Each row was made from one walk, in order. Every step used is in the known rows, and no mark comes twice. Write each row's walk.
In the rows, 128 means zero.
Known rows:
dokem-doni-kede-rera: [101 164 181 149 138  98 130 108 134 154 119  98 210 149  87 168 143 189
 121  97 153 107 103 147 101  66 149 111 160  68 132 159 111 115 188 139]
mevudo-dabenid-bida: [159 131 111 144 111 127 162 152 115 125 133 111  87 132 132 144 150 103
 119 126 140 128 166  89 112 135 129 124 161  85 102 151 102 145  93 112]
nele-kote-resik: [133 100  85 145 159 101 120 135 129 114 133 145 165 108 109 123 115 108
 138 125 100 109 134  97  79 144 158  60 100  86 128  78 109 151  97 103]
dabenid-mevudo-doni-kede: [106 186 123 171 193 156 176  87 134 114 143 112 170  79 112 201 152 195
 136 124 198 143  93 157 114  45 154  85 156 141 175 159  76  93 134 101]
bida-dabenid: [104 161 126 159 136 144 156 116  98 131 149 140 101 127 156 150 169 135
 125 158 108 124 126 117 135 162 146 134 127 133 115 141 125 135 123 105]
kote-resik-kefu: [153 103  83 100 172  72 149 122 154 123 149 151 177 110 143 102 139 114
 115 124 116 109 128 101  73 114 167  87 110 158 125  89 107 178 122  95]
kefu-resik-kote-nele: [149  61  65 133 138  70 105 138 146 116 187 119 172 125  83  83 142 100
  58 124 140 163 101  80  22 157 135 120 105 122 120  76 117 170 118 121]
doni-kede: [118 153 147 152 136 133 143 108 126 122 143 111 155 126 119 154 140 162
 135 107 167 119  95 142 122  86 138 107 126 119 135 127 119 103 159 127]
dabenid-bida: [154 119 107 132  86 126 151 137 127 141 143 111 101 134 139 123 140 119
 123 110 137 119 139  97 117 121 141 141 138 103 109 133 135 117 102 136]
nele-kote: [122 109  94 142 141 119 102 118 126 132 111 142 131 114 107 129 113 109
 127 150 119 116 135  95 103 149 130  96 112  86 122  93 120 117 110 117]
kote-resik-dokem-doni-mevudo-dabenid: [134  91 128 140 214 113 151 148 132 129  99 148 177 124 111 171 155 123
 140 128 149 134 186 110 109  92 170  67 159  66 136 145  49 201 113  62]
kote-resik: [139 116 113 135 147 107 142 143 131 111 145 134 163 120 126 122 128 126
 140 107 108 117 129 123 101 125 156  86 113 118 134 109 115 160 112 114]
ruru-bida-dabenid-mevudo: [100 167 117 188 160 169 184  83 108 124 139 141 139  82 149 181 171 142
 116 177 133 161 119 114 115 111 161 135 143 149 139 167  92 127 113 101]
kote-resik-dokem-dabenid: [179  73 140 126 128  81 130 186 156 149 118 128 211 152 117 132 136 149
 141 126 121 126 157 137  99 108 199 142 111 106 116 105 110 160 102 112]
bida-dabenid-dokem-resik: [129 193 144 111 128 133 141 142 144 112 155 151 116 125 118 128 120  88
  97 165 142 178 129 134  67 149 131 153 168 146 126 152  95 136  95 136]
kefu-resik: [141  95  93 133 147 101 129 137 168 127 141 107 144 119 120 123 119 160
 104 125 137 122 131 121  87 113 126 110 120 152 132 117 153 138 118 113]
nele-kote-resik-dokem-doni-kede: [124  81 145 169 164 113 130 108 136 137 111 138 232 131 104 150 144 163
 146  97 152 108 121 139  82  71 181  74 117  82 121  92  91 127 160 105]
resik-kote-nele: [141  82  89 130 128  89 105 134 120 115 180 135 159 130  87  86 147  81
  75 125 132 169  99  83  49 168 135 130 111 107 118  84 102 163 123 131]
mevudo-doni-kede-rera: [ 94 215 146 149 156  92 157 126 129 129 147  76 187 127  93 191 136 196
 127 121 165 112 106 145 104  70 144 111 172  94 156 164  98 106 178 137]
kede-rera: [110 165 149 126 118  82 131 143 126 143 131  93 172 146  97 138 120 155
 119 130 120 113 132 122 107 117 132 139 151  86 130 148 123 130 157 148]
ruru-bida-dabenid: [ 95 185 116 173 139 151 161 112 100 118 151 137 101 116 172 176 176 115
 118 171 104 139 125 108 130 151 148 153 141 152 111 156 127 139 148 119]
mevudo-dabenid-dokem-doni-kede: [125 147 182 170 174 146 132  98 149 132  97 135 165 123 101 180 167 153
 113 113 175 163 103 157  95  95 144  87 176  98 140 168  81 120 151 104]
doni-mevudo-dabenid-dokem-resik-kote: [129 150 118  89 177  96 135 170 157  96 170 127 150 112  70 128  99  73
  60 156 179 193 146 101  43 140 140 136 171 118 152 123  52 186  83 105]
nele-kote-resik-dokem-dabenid: [176  62 123 132 135  75 117 181 154 151 109 134 213 148 109 132 129 139
 141 137 115 117 162 122  85 120 200 127 104  84 110  88 106 154  92 107]
nele-kote-resik-kefu: [149  91  59 108 181  66 131 115 152 124 140 160 178 100 129 103 130 101
 113 136 109 101 131  82  55 126 168  65 101 131 121  67 102 171 108  87]
kefu-resik-dokem: [146  60 106 137 133  75 147 166 153 132 136 100 192 140 123  98 111 162
 125 137 134 116 165 125  80 109 148 141 108 149 118  88 130 145 136 118]
dabenid-dokem-resik: [143 172 145  92 124 124 124 150 164 112 139 143 133 127 101 113  94  84
  99 144 155 181 132 142  60 129 118 149 169 143 134 145  95 133  98 150]
mevudo-doni-kede: [107 190 122 157 177 143 157 108 134 110 148 107 149 105 121 195 151 178
 138 116 183 127  97 154 123  71 142  92 153 139 160 147  97  98 154 114]
rera-kede: [127 162 124 139 114  77 121 149 117 141 130 105 151 148 106 157 112 149
 130 128 107 110 138 111 101 120 125 160 149  99 134 148 115 121 139 140]
ruru-bida: [117 155 111 149 132 140 132 123 133 113 129 124 126 113 148 161 136 105
 119 145 123 144 127 118 122 118 130 153 146 153 124 146 131 135 156 144]
dabenid-dokem-resik-kote: [130 142 126  91 137  95 126 163 158  97 177 127 155 120  78 101  89  80
  60 147 159 187 123 116  39 152 136 161 152 145 139 107  84 162  94 134]
doni-dokem-dabenid: [165 135 148 107 137  99  88 161 154 167 101 150 138 146 115 170 121 124
 100 127 150 132 143 150 113 110 141 141 141 110 117 166 135 122 109 141]
kote-nele: [148  98 101 140 116 111 103 120 118 129 147 144 142 136 111  98 155  91
 108 122 126 155 106 101  77 148 124 116 117 103 112 111 116 141 130 139]
dokem-resik-kote-nele: [147 102  89 103 119  88 100 145 128 102 194 141 168 134  80  79 122  56
  69 127 145 173 107  86  23 150 127 143 119 115 110  82  87 173 115 143]
kefu-resik-kote: [129  82  86 123 155  78 131 153 161 112 178  98 165 115  95 109 108 141
  65 131 147 138 123 101  60 140 140 131 113 153 138  84 130 164 110 106]
ruru-bida-dabenid-mevudo-doni-kede: [ 87 218 112 197 198 169 193  78 119 104 155 115 155  72 137 230 176 188
 131 149 184 149  89 147 113  57 166 101 165 154 166 174  74  98 147 100]
bida-dabenid-mevudo-doni: [ 99 192  98 172 200 168 189  92 116 115 143 138 128  70 140 202 169 174
 129 168 154 153 121 143 122  99 161 103 164 156 169 176  73 119  94  83]
mevudo-doni: [114 173  98 135 178 142 149 126 136 112 139 125 119 100 133 176 138 151
 133 138 148 137 129 147 129 110 133 112 162 154 158 153 101 123 122 114]
mevudo-dabenid-bida-ruru: [152 128 101 165  99 119 165 114 153 134 155  94  74 118 139 164 149  96
 132 115 128 150 137  60 112 125 128 144 159 110 112 165 110 141 139 125]
doni-mevudo-dabenid-bida-ruru: [147 125  88 157 123 120 168 111 160 144 156  96  75 111 134 180 152 100
 135 114 145 149 144  50 119 102 141 129 163  95 129 168  98 150 131 112]

Which walk is each row?
[140 128  97 122 128  93 116 142 128 107 199 149 150 128  84  89 145  55
  53 153 139 201 100  88  11 184 138 146 135 120 117 100  79 170 105 133] => bida-dabenid-dokem-resik-kote-nele
[140 140 111 148 189 135 168 131 154 138 115 127 183  90 114 192 148 187
 133 156 169 159 142 158 110  66 180 126 160 143 165 164  68 123  86  93] => resik-dokem-dabenid-mevudo-doni
[ 93 218  98 160 207 144 156 111 116 123 133 155 114  73 145 224 142 126
  98 164 168 154 138 147 100  96 128 112 179 165 154 205  86 108 129 124] => ruru-bida-dabenid-mevudo-doni-dokem
[156 155  98  64 192  85 144 133 178 119 139 158 147 107 115 122 119  74
  83 162 172 163 149 101  45 102 144 111 172 152 138 135  62 183  97  94] => doni-mevudo-dabenid-dokem-resik-kefu
[ 94 204  87 182 204 175 191  91 119 109 144 136 127  62 150 219 175 164
 122 177 153 163 122 136 117  95 161 115 172 168 166 186  73 121 109  91] => ruru-bida-dabenid-mevudo-doni
[ 80 229 144 176 172 111 187 103 114 131 153  84 191 107  99 209 160 212
 125 143 168 123 100 140 101  67 162 107 173  95 161 181  78 102 159 117] => bida-dabenid-mevudo-doni-kede-rera
[104 173 192 153 142  96 130 111 150 156 111  98 208 145  78 168 145 182
 107 111 159 139 100 151  83  84 152 114 178  71 143 171 103 108 178 142] => dabenid-dokem-doni-kede-rera
[134 120 173 152 174 145 115 114 157 140  72 160 140 125 107 159 161 118
  99 133 142 183 139 149  94 139 136 104 191 101 133 183  81 150 118 100] => mevudo-dabenid-dokem-doni
[108 126 138 139 200 148 131  96 156 167 102 163 137 114 123 182 176 146
 112 137 163 167 134 123 120 101 179  92 169  88 165 173  91 146 109  83] => bida-dabenid-dokem-doni-mevudo
[174 110 108 150  77 114 143 117 182 168 152  98  95 129 136 167 149 121
 128 104 129 146 122  74 116 104 159 170 143 112 114 160 141 124 126 140] => dokem-dabenid-bida-ruru
[148 118  96 155  80 121 156 103 163 150 163  94  84 120 143 150 141 108
 134 103 126 142 120  68 116 112 139 158 140 125 119 150 138 121 145 145] => dabenid-bida-ruru
[113 192 107 122 186 118 120 140 128 128 125 148 110 106 128 186 113 120
 108 131 164 132 144 158 108 109 106 105 166 149 146 179 108 110 136 140] => mevudo-doni-dokem
[147 182 149 102 143 125 131 161 153  98 131 142 123 124  96 129  99  68
  97 159 157 188 151 134  58 140 110 136 187 129 128 160  70 155  90 130] => mevudo-dabenid-dokem-resik
[120 109 140 123 196 141 118 103 174 168  89 161 150 113 108 168 155 142
 113 122 171 169 134 128 117  84 171  89 171  87 170 167  92 144 112  95] => dabenid-dokem-doni-mevudo
[103 185 165 144 124  86 143 127 123 138 142  79 194 144  90 158 127 181
 123 116 152 107 105 134 104  83 140 123 150  78 136 146 114 108 181 147] => doni-kede-rera
[102 171 170 189 165 159 143  79 144 138 117 140 160 117 130 195 185 154
 109 127 164 167  89 150  99  95 163 114 169 123 137 171 103 109 169 118] => ruru-bida-dabenid-dokem-doni-kede
[141  39 135 142 152 106 122 132 164 154  98 137 208 143 121 123 138 166
 121 111 135 121 156 145  85  88 157 123 130 128 113 114 124 150 146 111] => kefu-resik-dokem-doni
[146 133 104 151 199 128 174 140 154 129 124 133 201  85 114 188 149 184
 139 145 158 153 141 154  96  65 195 104 152 139 168 155  60 139  78  86] => kote-resik-dokem-dabenid-mevudo-doni
[175 148 106 121 120 112 130 164 152 166 126 128 103 132 131 183 141 127
 101 112 164 127 153 124 106  98 155 141 166 101 116 178 126 109  83 139] => mevudo-doni-dokem-dabenid-bida
[119 138 179 161 158 146 125  88 160 144 104 138 173 127 105 167 159 165
 114 101 174 159  89 164  96  85 152  98 160 111 146 156 103 103 154 120] => dabenid-dokem-doni-kede
[116  96 125 119 192 144 119 101 156 166  99 156 154 119 120 170 152 147
 129 109 164 132 141 121 138  65 167  87 149  82 156 152 102 150 123  91] => dokem-doni-mevudo
[157 112 140 142 149 141 141 114 153 156 103 137 176 104 107 162 145 166
 119 143 156 157 123 138 116  78 173 129 136 115 146 160  99 122  73 103] => dokem-dabenid-mevudo
[127 140 115 132 196 129 147 143 123 120 117 129 115 115 115 176 146 114
 129 148 159 142 169 100 134 111 134  84 162  81 146 159  70 175 108  76] => doni-mevudo-dabenid
[155 126 143 133 160 128 125 121 150 163  98 150 169 105 104 175 131 151
 102 139 168 156 133 147 102  75 156 123 143 115 142 178 101 112  81 118] => doni-dokem-dabenid-mevudo
[147 122  92 151 197 121 169 137 174 137 122 117 193  87 111 188 142 203
 121 156 174 153 143 154  89  59 179 119 155 155 167 158  82 127  81  86] => kefu-resik-dokem-dabenid-mevudo-doni
[170 121 112 144  86 102 132 124 178 172 146 108  90 130 134 176 138 106
 116 101 140 144 128  81 105 101 145 168 150 114 112 174 141 116 133 151] => doni-dokem-dabenid-bida-ruru
[152 130  96 135 141 127 167 149 124 134 133 112  92 123 126 163 154 109
 122 125 162 130 174  75 121 107 147 106 166  66 123 157  88 155  86  94] => doni-mevudo-dabenid-bida
[154  89 114 142 146 121 164 151 129 148 113 122 133 136 127 158 160 120
 129 118 163 130 189  84 111  91 165 111 169  58 113 152  74 162  99  90] => resik-dokem-doni-mevudo-dabenid-bida
[116 126 165 157 153 148 125  86 139 143 113 135 180 131 117 169 157 169
 130  89 166 122  95 156 119  64 149  95 141 106 129 141 112 111 169 119] => dokem-doni-kede
[154 137  93  60 149  88 136 125 163 120 155 155 158 121 134  96 108  86
  98 140 148 120 135 109  62  94 135 131 135 174 111 105 103 165 123 121] => dokem-resik-kefu
[131  60 156 139 140 124 121 123 140 157  87 148 200 148 126 125 145 146
 136 112 128 129 154 149 111  98 159 135 135 114 109 123 107 144 152 118] => resik-dokem-doni
[161  83 145 144 142 121 152 133 149 157 101 129 209 117 107 146 140 171
 129 150 155 155 144 140 104  76 187 146 126 117 138 140  86 127  83 103] => resik-dokem-dabenid-mevudo
[131 109 169 140 155 145 107 105 167 155  81 160 151 128 112 143 154 132
 103 120 139 177 119 155  97 128 145 118 170 115 139 165 108 127 124 119] => dabenid-dokem-doni
[109 149 126 173 158 161 180  86 104 133 137 142 140  91 137 158 166 158
 123 164 137 150 120 120 122 117 162 120 132 132 142 157  92 122  93  90] => bida-dabenid-mevudo
[187  81 124 127  76  99 146 176 148 166 124 109 150 159 130 130 146 139
 127 117 141 123 163 108 106 105 183 175 132  91  98 126 128 125  90 130] => resik-dokem-dabenid-bida
[143 176  80  55 185  80 130 133 160 119 152 168 144 106 134 134  98  81
  85 142 169 123 144 129  49  83 121 119 158 188 121 137  91 153 127 130] => mevudo-doni-dokem-resik-kefu
[113 169  97 152 196 158 171 102 136 116 129 130 146  70 121 188 144 171
 130 149 167 156 124 149 119  79 148  99 165 153 177 170  74 115  95  97] => dabenid-mevudo-doni
[181  81 102 156  81  87 159 140 180 161 158  96 140 136 137 151 146 122
 145  98 117 139 138  75  93  99 185 164 128 111 111 134 124 145 126 133] => kote-resik-dokem-dabenid-bida-ruru
[110 125 166 152 141  68 139 129 151 155 123  82 246 153  83 153 134 208
 115 105 158 102 122 141  72  54 159 117 150  82 128 135 114 123 191 133] => kefu-resik-dokem-doni-kede-rera
[183 108 120 126  83 117 137 154 153 165 127 116 115 147 131 145 151 134
 114 111 143 125 141 106 119 109 170 157 142  89 104 146 139 122  79 129] => dokem-dabenid-bida
